Known rows, with every step that occurs
zago > fogoz > moga > fomi > zulav > kimiva: [  1.8  -3.0  -1.0 -19.9 -22.6  31.5  12.6   8.0 -27.0  -3.4 -29.7 -11.6
  -0.1 -16.0 -21.6 -12.9  -9.7 -18.2  -8.2 -35.8   1.0 -14.5 -24.4]
zulav > fogoz: [  2.9   1.5  -2.6  43.9  29.1 -13.8 -11.3  -2.4  46.9  10.0   7.4   3.2
   1.4   2.5   6.7   4.9 -13.9  14.9  -3.6 -16.6  -2.9   8.6  28.6]
kimiva > zulav: [-0.9  4.7 12.9 21.9 20.1  0.2 -4.9 -8.9 13.4 -1.8 13.7  8.2 -2.0  0.4
  0.5  6.3 12.0 18.8  2.2 19.4 -8.7  6.4 18.0]
zago > fogoz: [  8.8   4.4   7.9  -1.2   0.2  -0.9  -6.2   7.9  17.5  13.1   4.4   8.0
   0.7  -0.1  -0.3   8.9  -4.5  16.8  -4.0 -24.0  -4.3   6.5  19.7]
fazi > moga > fogoz: [ -2.6  12.3   7.6   4.2  38.8   2.9   1.9  -3.9  30.3 -14.9 -31.7   0.9
  -6.7   0.8  22.1   8.7  -6.0   4.9  -1.6 -13.7 -15.1   3.9  55.5]
fogoz > moga > fomi > zulav > kimiva > zago: [ -6.1   4.6   2.3 -15.3  -2.5  27.4  10.1  -3.4 -27.2 -17.0 -22.1 -11.4
   4.8  -7.4  -5.4 -16.0  -6.1 -24.4  -3.9  12.5   3.0 -10.2 -19.4]
moga > fomi: [ 11.2   2.7   0.4  26.8  -3.0  17.7 -10.7 -13.7   7.9  -0.3  -3.7   7.0
   6.1   0.4   4.5  -1.0  13.7  -5.5  -7.4 -15.4   1.0   7.7  39.2]
zago > fomi: [ 17.0   6.9   2.9  20.5  -0.7 -19.2 -11.8 -11.0  -8.1  13.7  17.7   6.4
  -3.1   3.5   4.3   3.3  12.7  14.7  -3.9   2.8   1.2   9.3  36.9]
fomi > zulav > kimiva > zago > fogoz: [ -2.4  -4.3   8.2 -44.6  -8.5   2.0   8.2  22.1   3.5  -2.7   7.4  -3.0
   6.0   4.0  -5.3   4.2 -19.3  -0.2  -1.7   6.9   1.2  -7.7 -57.2]
fazi > moga > fomi: [  7.4  12.5   6.5   5.1   2.0  16.3  -4.3 -15.1  23.8 -12.9 -27.2   0.5
  -2.4  -3.4   5.1  -3.0  11.3  -5.7  -2.8 -15.7  -8.2   4.6  51.5]
fomi > zulav: [ 12.3   8.8   3.5   0.4  31.5  -7.2  -6.4   5.6  -7.5  -0.4   0.2   7.0
   0.1   8.2 -15.1   0.2   8.6   3.8   0.4  -1.4   1.9   7.7  20.1]
fomi > zulav > kimiva: [ 15.9   8.9   0.4  -1.5  16.1  -3.7  -4.4   3.8  -5.1   1.0  -7.3  -0.1
   0.9  -0.4 -17.6  -3.7  -7.0  -5.1  -4.3  -6.1   0.5  -1.9  11.2]
fogoz > moga: [  8.8  24.4   5.0  34.0  31.5   2.4  -4.5 -11.0 -13.5   7.0 -21.0   2.4
  -5.0  -8.8  -3.7  -7.3  -1.3   9.8  -1.3 -12.6  -5.6   5.8  76.6]
moga > fomi > zulav > kimiva > zago: [ -1.3  -5.3   1.6 -20.5 -12.6  17.5   3.2   1.3  -4.7 -16.2   1.1  -4.0
  10.9   3.8  -0.3  -5.5  -0.4 -22.1  -5.4  15.5   6.0  -6.8 -40.0]
kimiva > zago > fomi > zulav > fogoz: [ -8.6 -16.1  -2.1  -9.1  11.7 -29.3  -0.7  11.1   8.0  -2.3  34.7  -4.1
   2.3  16.0  10.2   4.9  -4.3   9.6   2.7  24.9   8.1   2.9 -57.6]
zulav > fomi > zago: [  6.2   8.5 -13.4   3.9 -23.3 -17.8  -5.6 -13.1 -15.7  16.2  26.5  13.7
   2.8   8.8   3.7  -2.5  16.3 -12.2   4.4  26.4  10.1   6.9  13.5]
fazi > moga: [ 10.7  23.7  10.6   6.0  29.0  -6.5  -6.7  -9.2  22.2  -4.4 -22.0   2.9
  -7.9  -1.9   2.0   0.6   1.1   9.6   2.2  -8.3 -12.9   7.0  70.1]
fazi > moga > fogoz > zago > fomi > zulav: [  0.3  -7.9  -1.3 -38.5  30.0 -22.8   7.4   6.6  -0.9 -17.8 -14.2  -5.8
 -10.9   8.4   0.5   9.1  12.0  -0.5   8.7  12.6  -4.6  -1.2  -9.9]
moga > fomi > zago > fogoz: [ -4.4 -12.0  -8.7  -9.0 -51.4  16.4  -6.2   4.5  -7.9   3.9   2.6   6.4
   7.7   2.2   1.1   3.5   6.0 -11.5  -1.6 -23.2   8.5  -1.3 -18.6]
kimiva > zago > fomi: [  4.4   2.9   6.6   1.1  -4.5 -17.7  -7.0  -6.2  -6.5   4.4  29.2   5.7
   1.5   9.8  18.9   6.1   9.7  13.6  -0.9  28.9   2.1   8.0   3.6]
fogoz > moga > fomi > zago: [ -5.5   8.9 -10.3  22.7 -21.8  18.3  -6.6 -13.9 -38.4  -2.3 -22.1   1.3
   1.0  -5.3  -2.5 -12.4  10.0 -19.2   1.1 -10.9   7.1  -1.3  39.3]
kimiva > zago > fogoz > moga: [-10.2  10.4  12.9  -8.5   6.9   8.7   7.7   8.3  -1.0   2.8  -6.8   0.0
  -1.1  -4.9   8.4   0.6 -13.4  15.2   1.3  -3.7  -6.1   0.6   8.8]

Rows
[  4.5  13.4   7.6   9.0  11.5   4.8   2.1   3.8  -4.9  12.2 -17.9   0.9
  -5.4 -11.2  -6.1  -2.5  -8.8  14.3  -2.0 -30.7  -7.3   2.7  43.1]
zago > fogoz > moga
[ -8.2   5.7   8.6 -37.4   0.4   9.6  15.0  19.5 -18.0  -3.5 -14.3  -9.7
  -0.4  -7.3  -9.7  -6.8 -23.5  -1.5  -0.1   2.6  -2.2 -12.1 -37.9]
fomi > zulav > kimiva > zago > fogoz > moga
[  3.9 -17.3  -7.6 -15.3  23.7 -20.8   0.5   8.8 -13.1  -4.8   8.5   0.5
  -2.4  12.3  -1.8  13.0  13.2   0.3   3.6  16.7   4.3   3.0 -26.7]
moga > fogoz > zago > fomi > zulav
[ -5.6  -1.3  -5.7  51.6  13.2  16.8  -1.0 -12.2  20.3   0.3 -18.8  -7.0
   0.8 -10.1   6.2  -9.8  -8.9  -4.5  -5.5 -30.7  -2.1   1.4  32.8]
zulav > fogoz > moga > fomi
[  8.2 -12.9 -10.7  29.6  13.1 -34.0 -11.0  -3.5  34.8  15.5  26.5  -0.3
  -1.6   5.0   2.1   9.9  -3.4  15.9   3.6   8.8   0.8   4.4   0.4]
zulav > fogoz > zago > fomi
[-11.8  -9.1   4.5  40.9  26.1  -8.3  -4.0  -4.4  46.7   0.0  21.6   1.5
  -1.2   0.1   9.1   7.9  -6.9  22.6   2.1  12.8  -9.1   3.6  -5.7]
kimiva > zulav > fogoz
[-14.6  -7.0  -1.4  -3.1  20.0 -21.5   6.9   6.9 -15.3  -4.4  14.6 -11.2
  -4.6   4.9   6.0  -5.3  -8.3   7.5   4.0  20.5   5.4  -1.8 -34.8]
kimiva > zago > fomi > zulav > fogoz > moga
[ 20.1  -4.9  -7.3 -16.3   0.8 -22.9  -4.6   0.8 -17.8   8.2   9.7  -3.2
  -2.8   1.8 -23.4   0.4   5.1  -4.2   3.4  19.5   5.4  -4.7 -21.8]
fogoz > zago > fomi > zulav > kimiva
[ -7.5  -2.2  -2.4 -28.5 -45.6  13.6   0.0   2.5   4.7  -9.0 -20.9  -0.1
   0.3  -1.7   3.4   0.6   4.3 -13.4   3.7 -24.2  -0.3  -4.2  -3.8]
fazi > moga > fomi > zago > fogoz
[ -9.5  -0.7   4.9  -7.9 -34.7  33.4  12.8   0.7  -4.9  -4.4 -18.1  -9.8
   5.3 -15.2   8.1  -7.6 -17.7 -11.5  -7.4 -13.7  -2.9 -12.2 -20.1]
zulav > kimiva > zago > fogoz > moga > fomi
[ -5.8  -6.1  -2.1  -4.8  16.7   3.5   4.0   1.5  36.6 -20.1 -20.5  -9.3
  -1.8   3.1  -1.8  -4.8  -1.0 -10.9   0.5 -20.7  -2.7  -0.9 -10.9]
fazi > moga > fomi > zulav > fogoz
[  7.8 -16.9 -11.3 -18.9   9.3 -15.7   2.6   6.0  -9.5  -3.2   2.6  -6.0
  -1.6   4.0  -5.7   8.9  -1.7  -8.6  -0.5  14.2   3.0  -7.1 -32.5]
moga > fogoz > zago > fomi > zulav > kimiva
[ -7.8  -1.8  -6.0   0.0 -24.9 -12.5   2.0 -15.5 -11.9   5.9  41.1  12.1
   0.5   6.8   4.4   0.2  24.4  -3.9  10.3  53.2   3.7   2.2 -23.5]
kimiva > zulav > fomi > zago
[ -1.8  11.8  -3.1  48.7  39.9  -6.4  -3.8  -6.1  22.3   7.8 -15.1  -4.1
  -4.3  -8.2   0.8  -5.5 -19.0  13.1  -1.7 -21.7  -6.1   3.6  52.2]
zulav > fogoz > moga
[-19.1  -1.9  -2.5 -18.2 -37.7  -0.9  16.0  -3.8 -32.4  11.1  22.7   3.8
  -6.6  -6.9  -1.9  -4.6  11.7   0.0   9.9  29.9  -0.1  -6.4 -36.3]
kimiva > zulav > fomi > zago > fogoz > moga
[ -1.0  -0.6  -4.7  -7.8 -25.5  -6.2  -8.4  10.2  -3.3  12.2   6.1   9.6
   1.8   5.0  -4.0   7.4  -4.4   4.4   3.1 -14.9   4.9   1.6   1.4]
fomi > zago > fogoz
[ -1.9  -3.4   3.0 -20.2  -8.5  26.7  10.7   9.6 -25.5  -5.6 -22.5  -5.1
  -0.9  -7.2 -17.3  -9.2   5.6  -9.3  -2.9 -35.5   2.8  -4.7 -14.3]
zago > fogoz > moga > fomi > zulav
[ -5.5 -15.8   3.6 -45.2 -33.2  22.9  10.7  16.6   2.6 -10.3   4.1  -5.9
  11.8   1.3  -2.4  -0.6  -8.9 -16.8  -6.7  -2.5   4.6 -10.6 -77.8]
moga > fomi > zulav > kimiva > zago > fogoz
[ 19.5  -0.2  -2.8  14.7   5.2 -26.9 -11.2  -8.7  -0.8  14.5  19.2   6.3
  -3.4   3.6  -4.7   7.1  15.0  12.2   4.7  15.2   1.8   8.4  23.4]
fogoz > zago > fomi
[-12.5 -11.5  -3.9 -24.3 -48.1  -7.0   9.0   0.1  -8.8  12.7  44.3  10.7
   0.2   3.4   3.0   5.9  16.0   1.1   8.3  36.8   2.9  -2.1 -58.4]
kimiva > zulav > fomi > zago > fogoz
[-15.3  -5.6 -18.5  37.8 -14.5  10.2  -4.5  -8.4  -5.5  -0.8 -15.3  -5.1
   2.7  -6.1   3.1 -10.2  -8.8 -16.4   1.0 -17.6   6.9  -3.4  14.8]
zulav > fogoz > moga > fomi > zago
[  6.3 -11.3  -6.5  11.0  15.7 -17.7  -6.0  -3.2   4.8   3.4  10.3   3.7
  -2.2   6.4  14.4  14.8   8.5   8.2   0.3  10.9  -1.4   5.4  10.0]
moga > fogoz > zago > fomi
[  4.5  11.5   6.8   8.7   4.8   0.1  -4.9  -4.4  17.0   0.5   4.5   2.0
   5.8   0.7  10.8   1.6 -16.0   1.6  -4.1  19.9  -3.2  -0.2  15.9]
zulav > kimiva > zago
[-14.9  -6.6   8.4 -36.5 -12.3  26.8  15.9  14.4 -24.3 -13.9 -10.8  -6.2
   4.5  -0.3  -3.2  -6.5   1.7 -10.5   0.4  -7.1   4.4  -5.7 -43.2]
kimiva > zago > fogoz > moga > fomi > zulav
